What can hang from each mark:
zikin: buse fomon papuv
papuv: pogir zikin
karo: teki
febi: teki
pogir: buse fomon
teki: pogir repab
buse: karo zikin zogot
fofa: vomi
bolir: zikin
vomi: febi
sava: buse vomi
zogot: buse teki tisi

Known rows, with every way that one mark hangs from another:
karo{teki{pogir{buse} repab}}: [ -1  -2  20   9  -3  18   5 -10  24 -22  21 -18  20   3  37  32   8  13
  -2  -8 -16   6 -17  24  -6   5 -17  22  -6  15]
pogir{fomon}: [ -5   4  12   4   6  -2  -6  -7  10 -12  11   2  12  -4  10  14  -2   1
 -17  -2 -10   4  -7   4   0   8   8  18  -2   9]
papuv{zikin{buse{zogot{teki{pogir} tisi}}}}: [ -7   4  14  12   9  14  -3  -6  15   0  14 -14   9  -4  28  40  25  23
   6 -34  -8   5   6  -1  11   3   4  18  -5   4]
sava{buse{zikin} vomi{febi{teki}}}: [ 32 -11  -3   4  -7   8 -14  13  29   1  26   8  13 -14  16  12  11  -3
  -4  18  10   6  -2  17  -9   3  -7  15  36  30]
zogot{buse teki{repab} tisi}: [  8  23  24 -11   2  17   1 -11  34  -5  19 -13  22  17  42  12  10  24
  10  -8  15  -6  -2  27  -5  -6   1   5  -6   5]
febi{teki{repab}}: [  8  10  26   0  -7  19 -10   7  32 -13  17   4  17   5  25   7   2   9
  -1   6  -2   0   0  27 -11  11   2   4  10  17]
pogir{buse{karo{teki{repab}}}}: [  1  -9  14   4   4  10   7  -6  21 -15  17 -16  22   1  25  39   8  14
  -3 -12 -17  15 -14  19   4   3 -21  25  10   5]
febi{teki{pogir{buse{karo zogot}} repab}}: [ -4   8  19  14   6  31  -1   6  27 -18  22  -6  26   7  35  34  15  15
   3 -10 -10  16  -9  27   3  13 -24  23   8  11]
buse{zikin}: [  4  -5   0   3   8   5 -10  -6   9  -9   6  -1   5  -3  18  16  -1   3
 -17 -10  -5   1  -5   7   2  -4   3  16   6  20]
zikin{buse{karo zogot} papuv{pogir}}: [ -5  -3   4  18  21   5   2   1   4  -3  12  -2  -1 -11  11  56  29   7
  -9 -37 -32  19  10 -10  26  12   2  24  17 -14]
bolir{zikin{buse{karo}}}: [  7  -9   1  11   7   9  -5   5  10 -11  -1  -3   6 -12  14  23   2  14
  -2 -29 -13   8   3   2  24   4  -7  21  10   9]
karo{teki{pogir}}: [  6   1   9  10  -7  12  -4  -4  14 -18  10  -5  14  -3  23  16   4  10
  -6 -12 -12   2 -15  14  -4   2 -13  13  -9  17]
pogir{buse fomon}: [-15  -3   8   9  15   0   2  -7  12 -13  11  -7  16   0  14  31   6   1
 -22  -7 -11  12 -10   5   7  11   3  29   2   3]
sava{buse{karo zikin zogot} vomi}: [ 23  -5 -12  -3   5   9  -7  -3   5   2  17   1  14 -17   9  26  14   1
  -4  -8 -12  11  -5   0   2   1 -17  21  25  18]
vomi{febi{teki}}: [ 15   4  12  12  -8  10 -11  19  26  -2  15  11  16   2  17   2   7   4
  -2  10   8   6   0  18  -6   8   0  11  18  18]
teki{pogir{buse{zogot}}}: [-10   9   0  14   8  20   0  -3   4 -12   8  -6  18   2  24  26  16   5
 -10 -20 -13  11  -8   3   4   9 -10  26  -9  10]
papuv{pogir{fomon} zikin}: [-12  -2  21  10  14 -13 -11 -10   8  -6  22   0   7  -6  11  45  10   2
 -27 -11 -23   7   1   2  10   4  15  20  -1   9]
karo{teki}: [ 11   0  11   4  -7   5  -3  -1  14 -10   7  -3  13   0  14  13   3   7
  -7  -8 -12   2  -8  11  -6   4  -4   9   1  13]
papuv{pogir zikin}: [ -4   0  14   7   6  -6 -14  -6   7  -3  16   2   5  -5  13  37  12   3
 -23 -16 -21   3   7   3   7  -1  12  13   0  13]
sava{buse{zogot{teki{pogir} tisi}}}: [  9  16  -1 -11   0  21   2  -8  21  -5   6 -10  20  -9  16  17  27  13
   4 -18   0  -4  -4   6  -6   5   0  12   2   7]
zogot{teki{repab} tisi}: [  7  12  23 -18  -5  13   5 -14  33  -6  20 -17  17   3  32  10  13  22
  12  -6   5  -9   3  15 -11  -2  13   7  -1   6]
fofa{vomi}: [ 22   6   0  12  -9   2  -3  -1   7  -1  13   5  13  -7  17  -5   4  -6
 -12  -4  -2   6  -4   7  -9  -2   5  14   2  15]
papuv{pogir{buse{zikin{fomon} zogot{teki}}}}: [-11  -2   6  12  28   2   5  -9  14  -5  10 -17   3   2  23  57  32   3
 -19 -27 -18  15   8  -4  18   2   5  23   8  -2]
buse{zogot{teki tisi}}: [  6  20   9  -8   1  14   6  -5  16   5   8 -10  18   5  18  11  22  16
   8 -16   0  -1   7  -2  -4   6  10   8  -2   2]
febi{teki{pogir{fomon}}}: [ -6   6  17  16   4  14 -12   6  24 -22  16   6  16   0  22  17   2   7
 -12  -2  -2   7 -10  20   1  12  -4  16  -1  15]
buse{karo{teki{repab}} zikin{fomon} zogot}: [ 10  -2  18  11  12   9   4  -9  18  -4  18 -15   7   1  27  45  13  13
   3 -18 -24  16  -4  12  12  -1 -22  20  15   6]
buse{zikin zogot{teki}}: [  5   5   4   1  12  11  -3  -6  11  -5   4 -12   8   2  21  20  13   8
  -6 -19  -3   1   0   0   2  -1   1  12   2  12]
fofa{vomi{febi}}: [ 30   3   0  17 -13   0  -2   6  12   6  22   6  15  -6  19  -8   7  -7
  -5   8   5   9  -4   9 -11  -2   2  19  10  18]
papuv{pogir zikin{buse{karo} fomon}}: [-11 -14  14  22  20  -9 -10  -4  10  -3  17  -3  -6 -15  16  65  21  10
 -17 -36 -30  17  11  -4  31  -2   3  22  12  -5]
teki{pogir{buse{zikin} fomon} repab}: [-17  -8  17  12  19  13   2 -19  22 -26  28 -18  14   0  40  43   2   9
 -14  -5 -12  10 -18  21   5   3 -10  37  -3  17]
papuv{pogir{buse{karo zogot}} zikin{fomon}}: [-14  -1  11  20  23  -6  -3  -6   6   5  17  -7   6  -3  16  71  31   6
 -20 -34 -32  24  10  -4  30   2  -4  27  10  -5]
buse{karo{teki} zikin}: [ 11 -16   2   8   9   3  -3  -4  13 -14  12  -9  10  -4  18  34   0  12
  -9 -17 -14  11 -15  15   9  -7 -21  21  13  15]
sava{buse{karo} vomi{febi{teki{pogir}}}}: [ 29  -7  -3   7 -12  12 -14  15  27  -7  30  10  22 -19  18  13  13   4
   5  10   6  12 -10  20  -4   4 -25  19  28  23]
papuv{pogir{buse{zogot{tisi}} fomon} zikin}: [-20   4  18  13  26  -4   7 -12   9   6  25 -11  15   3  15  66  31   9
 -20 -18 -25  19   6  -2  16  13  14  32   4  -2]
zikin{buse{karo{teki{pogir}}}}: [  1 -15   4  19   7  14  -1   1  11 -20  10  -8  10 -12  21  37   7  18
   0 -27 -19  14 -15   9  12   4 -21  25   4   4]

Rows:
[  3   2   3  17  21  -2 -12  -7  18  -5   9   1  -1   4  31  40   6   6
 -18 -30  -4  13  -3  16  32 -14 -17  17  11   2]
zogot{buse{karo zikin{fomon papuv}}}
[  7   7   0   5  19  12  -3  -6  15  -1  14  -1  17  10  29  29   3  20
  -5 -19   6  10 -10  22  16 -12 -15  22   9  11]
zogot{buse{karo zikin} tisi}
[  3  -1   4  10  20  -3  -2 -10  20  -2  10 -15  -5  -5  25  46  24   9
  -5 -38 -12  12   8  -3  28  -8  -8  15  14  -6]
buse{karo zikin{fomon papuv} zogot{teki}}
[  5   2  20  16  -4  23  -4  11  36 -13  28  -3  22   5  37  19  11  10
   3  10   5  10  -7  30  -6   9 -12  23  12  20]
vomi{febi{teki{pogir{buse} repab}}}
[ 29   7  16  23 -15  16  -4  11  31  -5  34   4  20  -2  37  -3   8   0
   5  16   9  10  -7  30 -16   2  -8  18  11  25]
fofa{vomi{febi{teki{pogir repab}}}}
[  1   4   3  11  20   3  -2  -7   5   0  12  -2  -2  -1  16  42  23  -1
 -20 -23 -23   8  10  -4  13   4  10  18  12   7]
buse{zikin{papuv{pogir}} zogot}
[  6   9   5  -4  13  13   5  -9  16   4  10 -15  12   5  24  23  20  17
   2 -19   2   1   5   1   1  -1   7  14   5   9]
buse{zikin zogot{teki tisi}}
[ 12   7  22  12 -11  21 -10  12  34 -13  28   4  18   3  34   6   6  10
   6  13   5   3  -6  30 -11   8  -9  16   9  24]
vomi{febi{teki{pogir repab}}}
[  4   0   7  21  -1  18  -7  16  28 -11  19   3  19   2  28  18  13   6
  -5   3   7  13  -7  22   0   9 -11  24  12  18]
vomi{febi{teki{pogir{buse}}}}
[  6 -13  17   9   3  13   2  -1  18 -16  16 -11  12  -8  22  35   5  18
   6 -17 -20  11 -10  13   6   7 -15  20  12   2]
zikin{buse{karo{teki{repab}}}}
[  8 -13  13   9   7  13  -2 -11  21 -24  24 -16  13  -4  36  38  -1  18
   0 -14 -16   9 -22  26   4  -8 -30  25   5  21]
buse{karo{teki{pogir repab}} zikin}
[-11 -10   3  14  25  -2   0  -9  12  -8  12  -8   1  -3  20  53  20   0
 -29 -20 -20  15   4   2  18  -1   7  27  11   4]
papuv{pogir{buse{zikin{fomon}}}}
[  6   1   3   6  19   6 -11  -5  19 -14   8  -9  14   8  32  27   1  16
  -8 -24  10   6 -14  21  15 -17 -22  13   2   9]
zogot{buse{karo zikin} teki}
[-15  -3   4  15  28   6   6  -9   6  -6  11 -11  13   4  17  45  12   1
 -21 -12 -15  18  -8   0  12  11  -2  35   8   6]
pogir{buse{zikin zogot} fomon}
[-13   0  13  20  24   1   4  -4   6  -4  15  -2  -3  -8  10  54  28   1
 -17 -26 -31  16  11 -12  21  21  18  25  11 -13]
zikin{buse{zogot} papuv{pogir{fomon}}}
[ -9 -13  10  13  16  -3   8  -6  15 -17  15 -14  21  -1  15  47   7   9
 -15 -12 -18  22 -20  11  13   9 -18  33   9  -2]
pogir{buse{karo{teki}} fomon}
[ -8   7  24   5   2  12  -5 -15  20 -24  26  -6  15  -3  32  17  -3   9
  -5   1 -13   0 -14  18  -6   6  -3  22 -12  16]
teki{pogir{fomon} repab}
[  2  11  25   7  -7  26 -11   5  32 -21  21   2  18   3  35  10   2  11
   0   1  -2   0  -6  30  -9   9  -7   9   0  21]
febi{teki{pogir repab}}
[ -8  -7   2   9  17  -5   1  -6  13  -9  15  -4   5  -6  16  51  22   2
 -23 -26 -23  15   3   2  21   2   1  24  13  -6]
zikin{papuv{pogir{buse{karo}}}}
[  8 -13   9  21   8  -3   0   0  24  -8   2 -10  -9 -14  20  46  15  13
  -2 -41 -22  14  12   1  41   2  -8  17  17  -6]
bolir{zikin{buse{karo{teki}} fomon papuv}}
[  5   5   5  14  13  12   6   2  13   6   2  -7   3  -8  16  36  20  19
   9 -37 -17  15  17  -6  33   7  -1  23  13  -4]
bolir{zikin{buse{karo zogot{tisi}} fomon}}
[ -9   0   4   5   5  11  -3  -7  20 -22   8 -16  15  -2  32  23  13  11
  -8 -22   1   2 -10   8   3  -2  -7  18 -11   8]
zogot{teki{pogir{buse}}}
[-13   3  27  14   8  21  -3   0  35 -25  26  -7  22   5  36  32   6  11
  -7   3  -5  11 -12  30   0  16  -9  23   3  13]
febi{teki{pogir{buse fomon} repab}}
[ 27   5   5  27 -13  11  -6  16  24  -3  26   9  18  -4  28  -4  10  -3
  -2   9  11  12  -7  23 -10   2  -8  18  10  23]
fofa{vomi{febi{teki{pogir}}}}
[  8  -2   8  20  18  -3  -7  -6  23  -7  11  -5   0   7  31  47   7  10
 -14 -30  -8  15  -7  21  31 -13 -25  15  13   1]
zogot{buse{karo{teki} zikin{fomon papuv}}}
[-16  -2   9   8  13   5   0 -12  21 -25  14 -18  16  -3  30  31  11  10
 -12 -17  -1   6 -14   8   6   3  -5  24 -12   4]
zogot{teki{pogir{buse fomon}}}
[ 22   0  -9  -4   0  11  -8  -4   6   4  15   2  11 -14  10  17  14  -4
  -7  -3  -8   3   0  -1  -6   5  -3  15  19  22]
sava{buse{zikin zogot} vomi}
[  7  15   2  -1   5  14   5  -2   5   7  11  -1  21   1  11  20  16  16
   5 -18 -12  11   0   0   5   5  -5  20   8   2]
buse{karo zogot{tisi}}
[-10 -13  -7  16  18  12  -3  -8  10 -21  13 -11  13  -5  30  41   6  11
 -16 -24 -10  15 -18  13  16  -6 -23  35   2  15]
teki{pogir{buse{karo zikin}}}
[ 32   4   6  22 -13   6  -4  18  23   4  23  10  18  -2  20  -7  10  -5
  -3  13  11  12  -2  20 -11   3  -1  15  18  19]
fofa{vomi{febi{teki}}}
[ -1 -11   1  13  10   2  -4   0  13 -10   8  -2  -1 -14  16  36  11   9
  -8 -32 -17  11   2  -2  22   4  -2  20  16  -7]
zikin{buse{karo} papuv}
[-12  12  23  -3  16  12  17 -15  25  -4  22 -24  24   9  28  39  24  16
   3  -8  -6  11  -1   6   1  15   7  27   1  -6]
pogir{buse{zogot{teki{repab} tisi}} fomon}
[  3  -4   7  17   7  -1  -5  -1  22  -4  -2  -3 -13 -13  20  31  14   6
  -8 -36 -15   5  21  -4  35   4  12  14  11  -2]
bolir{zikin{buse fomon papuv}}
[ -4  13   9   2  13  12   7  -9  16  -8  19 -14  22  -1  24  31  20  23
   8 -23  -6  11  -8   3   9   4 -11  24  -5  -2]
buse{karo zogot{teki{pogir{fomon}} tisi}}
[ -9 -12  23  14  13  12   7 -17  27 -27  27 -23  16   2  39  48   5  12
  -9  -5 -16  12 -22  26   1   5 -18  32  -2  16]
karo{teki{pogir{buse{zikin} fomon} repab}}
[ -8  -2  11   6   5  19   0 -11  19 -23  23 -13  20  -2  37  33   6  15
  -3 -14 -14  10 -16  21   4   0 -22  30  -3  11]
teki{pogir{buse{karo}} repab}
[ -1   1  29   8  -3  11   1 -13  25 -25  26 -13  17   0  31  25   0  12
  -1   0 -17   3 -19  23  -8   8 -12  19  -9  15]
karo{teki{pogir{fomon} repab}}
[  2 -10   1  12  16  -8  -8 -10  18  -6  12  -4  -8 -10  22  41   9   4
 -17 -29 -14  12   3   4  28 -12  -7  19  18   2]
buse{karo zikin{fomon papuv}}
[ -8 -16  -3  11  27   1   1  -6   7 -13  15  -8  10  -4  17  55  15   5
 -25 -21 -20  18  -6   6  18  -2  -7  32  15   6]
papuv{pogir{buse{karo zikin}}}
[ -8  -2  21  17  11  22  -5  -1  38 -20  22  -9  10   4  44  39  11  11
  -8  -8  -4  11  -4  30   8   4 -12  21   9  16]
febi{teki{pogir{buse{zikin{fomon}}} repab}}
[ -9  -4  26  12   5  12   7 -14  26 -26  26 -20  20   2  35  39   6  12
  -5  -3 -18  10 -20  23  -3  10 -15  28  -7  11]
karo{teki{pogir{buse fomon} repab}}
[  1  18  19  -1  -2  22  -2  -9  18 -14  15 -13  17   3  33  12  14  13
   8 -14  -7  -3  -3   9  -9   5  -5  10 -13  11]
buse{zogot{teki{pogir repab}}}
[ -8   1   1  15  21   9   2  -6   8   0   4 -10   5   3  21  42  19   1
 -17 -22 -15  16   3  -2  16   4  -2  26  10   5]
pogir{buse{zikin{fomon} zogot}}
[ -7   7  12  17  21   3  10  -5  15  10  14  -4 -10  -7  17  57  42   8
  -6 -37 -27  15  26 -14  28  13  24  19  15 -20]
zikin{buse{zogot{tisi}} fomon papuv{pogir}}
[ -2   1  24  19   3  17  -2   7  37 -16  33  -4  22   5  36  26  10   8
  -1  15   3  13 -11  30  -3  14 -10  29  11  17]
vomi{febi{teki{pogir{buse fomon} repab}}}
[ -7  -6   6  21  13  16  -8   5  29 -19  14  -4   8   1  33  39  14   6
 -17 -17  -2  11  -5  22  14   4  -9  21  11  14]
febi{teki{pogir{buse{zikin{papuv}}}}}
